What can hang from each mark:
K_818: K_827
K_815: K_3
K_3: K_134 K_827
K_579: K_3
K_581: K_3 K_134
K_97: K_581 K_815 K_818
K_827: K_97 K_245 K_579 K_818
K_245: K_97 K_818

Every row comes from one small tree of marks. Brackets hold a mark, then the marks that hang from it, in the order of their numbers. Every link used is in the known rows. Which tree was each row made from?
In the rows, zero is written as 128.
Known rows:
[K_818 [K_827 K_97 K_245]]: [124 134 120 160 231 188 120 132 127 142 110 127 116  74 133  72 150 135
 144  98 128  87]
[K_581 [K_3 K_134 [K_827 K_579]]]: [147 136 136 128 187 141  87 166 168 106 120  98 116 103 136 121 132 115
 122 131 121  77]
[K_581 [K_3 K_827] K_134]: [158 130 125 129 161 124 119 178 157 146 142 104 122 105 147  95 134 124
 144 134 113  83]
[K_579 [K_3 K_134]]: [135 115 114 139 201 158  73 138 157 140 109 129 149  96 127 110 130 127
 148  98 126  87]
[K_579 [K_3 K_134 [K_827 K_245 K_818]]]: [158 129 119 179 234 178  91 117 170 118 104 130 105  88 135 117 133 133
 164 108 102  94]
[K_581 [K_3 [K_827 K_818]] K_134]: [173 129 125 144 180 136 121 171 160 132 135 105 108 101 148  99 130 135
 156 132 101  89]
[K_815 [K_3 K_134 [K_827 K_818]]]: [147 132 109 148 225 139  91 143 194 117 120 127  85 105 133 134  97 130
 138 111 107 106]
[K_245 K_97 [K_818 [K_827 [K_579 K_3]]]]: [124 153 129 150 218 160  89 148 105 155 121 111 141 108 132 122 134 115
 146 113 162  75]
[K_579 [K_3 K_134 K_827]]: [149 125 122 143 199 151  81 135 171 134 119 117 137  87 141 124 119 126
 150 107 118 100]
[K_818 [K_827 K_97 K_245 K_579]]: [130 143 134 155 229 206 110 141 123 124 105 117 121  77 143  74 161 121
 130 107 140  80]
[K_579 [K_3 [K_827 K_245 K_818]]]: [168 140 125 190 219 168 102 117 156 130 110 144 107 102 147 110 140 113
 170 120 111  96]
[K_245 [K_97 K_581 K_815] [K_818 [K_827 K_579]]]: [136 137 119 159 232 153  88 161 121 176 131 126 142  98 117 138 127 122
 113 110 153  61]
[K_827 [K_579 K_3]]: [151 131 128 145 178 168  76 144 138 137 109 134 155 112 144 106 150  98
 140 117 148  83]
[K_827 [K_97 K_581] [K_579 K_3] K_818]: [164 120 136 155 221 189  87 119 124 124 116 129 112  79 163 102 159 135
 153 111 133  93]
[K_581 [K_3 [K_827 K_97 K_579 K_818]] K_134]: [175 136 144 129 189 166 117 181 147 106 133  82  93  84 170  88 152 144
 156 133 107  96]
[K_245 [K_97 K_581] K_818]: [119 131 110 153 229 111 101 143 117 183 145 130 111 122 131 131 125 138
 143  91 132  71]
[K_579 [K_3 K_134 [K_827 K_97]]]: [149 125 125 133 215 165  90 136 159 125 122 103 123  68 150 111 126 145
 163  98 113 111]
[K_815 [K_3 K_134 [K_827 K_97 K_818]]]: [144 134 114 139 239 154  97 144 183 103 124 111  72  86 142 120 111 147
 147  98 104 120]
[K_579 K_3]: [145 123 116 150 184 151  87 139 141 154 116 144 152 112 135 100 141 108
 157 109 137  92]
[K_815 [K_3 K_827]]: [144 145 113 148 185 121 101 153 176 142 137 140 105 123 140 120 109 101
 129 121 126 101]
[K_815 [K_3 K_134 [K_827 K_245]]]: [127 143 106 156 222 142  95 140 185 125 123 137  89 112 123 120 120 110
 122 110 112  86]
[K_245 [K_818 [K_827 [K_97 K_581]]]]: [123 126 117 135 243 153 126 130 126 168 124 114 110  78 128  99 140 152
 133  95 142  76]
[K_97 K_581 [K_815 [K_3 [K_827 K_579 K_818]]]]: [179 140 119 168 207 150  80 152 182 130 131 155 102 106 140 146 121  98
 106 133 129  88]
[K_97 [K_815 [K_3 K_134]]]: [138 118  92 141 200 143  66 169 186 141 116 150 140 109  99 124 116 104
 114  99 127  86]
[K_97 [K_581 [K_3 K_827] K_134] K_815 K_818]: [169 131 109 155 160 135 114 173 155 158 168 123 133  95 136  96 132 107
 118 127 128  75]
[K_827 K_579]: [144 127 129 140 183 159  88 161 146 140 106 131 143 113 142 107 140 105
 127 109 139  80]
[K_245 K_97 K_818]: [118 134 111 148 218 116  97 165 121 171 132 122 124 128 125 123 125 129
 156  85 129  85]

Write each row's tree:
[149 142 121 199 252 141 107 121 132 150 142 146  78 101 157 129 121 139
 150 112  97  89]	[K_3 [K_827 [K_245 [K_97 K_581]] K_818]]
[149 124  88 150 173 146  99 166 157 167 156 154 138 111 126  95 123  97
 103 108 146  77]	[K_97 [K_581 K_134] [K_815 K_3] K_818]
[133 139 114 158 230 151  94 125 168 144 109 121 110 101 115 121 139 124
 157  99 122  81]	[K_579 [K_3 K_134 [K_827 [K_245 K_818]]]]
[116 137 103 152 218 117 121 158 106 174 154 117  92 124 124 101 162 141
 142 115 118  43]	[K_827 [K_245 [K_97 [K_581 K_3 K_134]] K_818]]
[152 128 126 138 185 195 103 140 111 143 148 110 136  77 172  70 159 129
 137 103 155  83]	[K_827 [K_97 [K_581 K_134] K_818] [K_579 K_3]]
[158 147 127 160 224 171 101 164 154 135 109 121 113  92 123 112 163 107
 139 103 131  91]	[K_3 [K_827 [K_97 K_815] [K_245 K_818] K_579]]
[137 134 126 145 203 174 104 137 120 133 140 123 115  91 159  84 150 117
 121  93 150  87]	[K_827 [K_97 K_581 K_818] K_579]
[130 118  97 140 241 169  86 144 162 143 129 133 121  63 113 111 118 137
 103 105 133  84]	[K_818 [K_827 [K_97 K_581 [K_815 [K_3 K_134]]]]]
[139 133 108 182 232 154  76 163 157 145 129 133 129  91 124 133 117 127
 143  96 102  94]	[K_3 K_134 [K_827 [K_245 [K_97 K_815]]]]
[123 159 125 173 225 171  90 149 138 115 141 107 105 104 151 112 117 113
 132  97 126  93]	[K_3 K_134 [K_827 [K_245 [K_97 K_818]] K_579]]
[133 161 104 179 200 192  92 152 150 128 122 154 135 111 104  82 139  62
  92 121 167  75]	[K_97 [K_815 K_3] [K_818 [K_827 K_245 K_579]]]
[156 127 124 147 210 136 101 155 174 109 119 106  98  97 128 118 116 136
 149 120  98  91]	[K_581 [K_3 K_134 [K_827 K_818]]]
[127 156 131 160 216 144  85 165 135 105 134 100  96 109 136 118 139 116
 134 127 110  75]	[K_581 [K_3 K_134 [K_827 [K_245 K_97] K_579]]]
[155 120 102 142 175 156 113 174 126 155 162 117 136  82 132  65 157 124
 128 106 131  79]	[K_827 [K_97 [K_581 K_3 K_134] K_815 K_818]]
[137 139 126 140 191 181 104 157 125 120 127 113 128  98 152  73 147 107
 135  90 149 103]	[K_827 [K_97 K_818] K_579]
[148 153 128 143 185 136  92 161 172 125 129 131 106 125 149 127 120  86
 114 132 138  95]	[K_815 [K_3 [K_827 K_579]]]
[163 139 139 125 153 142 111 187 152 129 135  93 125 107 158 101 143 113
 129 140 125  74]	[K_581 [K_3 [K_827 K_579]] K_134]
[118 153 128 156 246 149  91 154 144 132 120 101  94 110 132 140 129 130
 140  97 119  77]	[K_3 K_134 [K_827 [K_245 K_97 K_818] K_579]]
[128 136 114 151 238 143 107 139 176 145 108 118  99 104 112 124 129 132
 143  90 114  77]	[K_3 K_134 [K_827 [K_245 K_818]]]
[140 152 135 149 230 166 114 148 145 130 113 109  89  97 142 103 161 119
 146 101 130  88]	[K_3 [K_827 K_97 [K_245 K_818] K_579]]
[161 126 134 146 215 148  93 142 165 104 127 107  86  91 141 134 131 136
 120 134 111  70]	[K_97 [K_581 [K_3 K_134 [K_827 K_579 K_818]]]]
[149 118 104 159 204 167 100 148 133 153 145 143 141  83 134  85 140 117
 128  84 139  97]	[K_827 [K_97 K_581 K_815 K_818]]
[178 135 141 135 172 154 111 179 156 116 128  96 106 103 158 104 140 126
 143 142 115  83]	[K_581 [K_3 [K_827 K_579 K_818]] K_134]
[145 135 125 134 217 182  99 171 139 148 105 110 147  80 113 103 149 119
 127  98 155  84]	[K_245 [K_818 [K_827 [K_97 K_815] K_579]]]
[139 127 120 132 192 123  98 161 169 123 131 107 114 102 127 113 123 125
 135 119 107  83]	[K_581 [K_3 K_134 K_827]]
[141 144 125 129 200 145  79 159 186 112 123 117 104 110 139 137 112 106
 109 120 129  90]	[K_815 [K_3 K_134 [K_827 K_579]]]
[159 139 105 157 184 126  87 170 186 149 133 152 128 114 124 129 112  87
 124 121 128 101]	[K_97 [K_815 [K_3 K_827]]]
[150 144 121 175 200 156 100 123 153 145 119 145 124 103 143 105 143 102
 158 120 120  91]	[K_579 [K_3 [K_827 K_245]]]
[126 147  90 189 217 168 106 128 147 155 141 170 123 102 103  88 129  81
  92 116 155  66]	[K_97 K_581 [K_815 K_3] [K_818 [K_827 K_245]]]
[144 143 119 159 180 118 120 140 140 141 161 126 106 112 142  95 130 101
 121 128 132  80]	[K_97 [K_581 [K_3 K_827]] K_818]
[141 139  90 161 176 143  86 167 162 148 139 160 142 125 107  96 120  72
 117 100 152  97]	[K_97 [K_815 K_3] K_818]
[123 133 117 132 233 160 123 147 131 156 114 105 121  85 122  91 137 144
 149  90 144  90]	[K_245 [K_818 [K_827 K_97]]]
[152 148 124 160 191 163 110 134 139 132 144 115 124  86 161  83 133 113
 165  99 138 122]	[K_579 [K_3 [K_827 [K_97 K_818]]]]
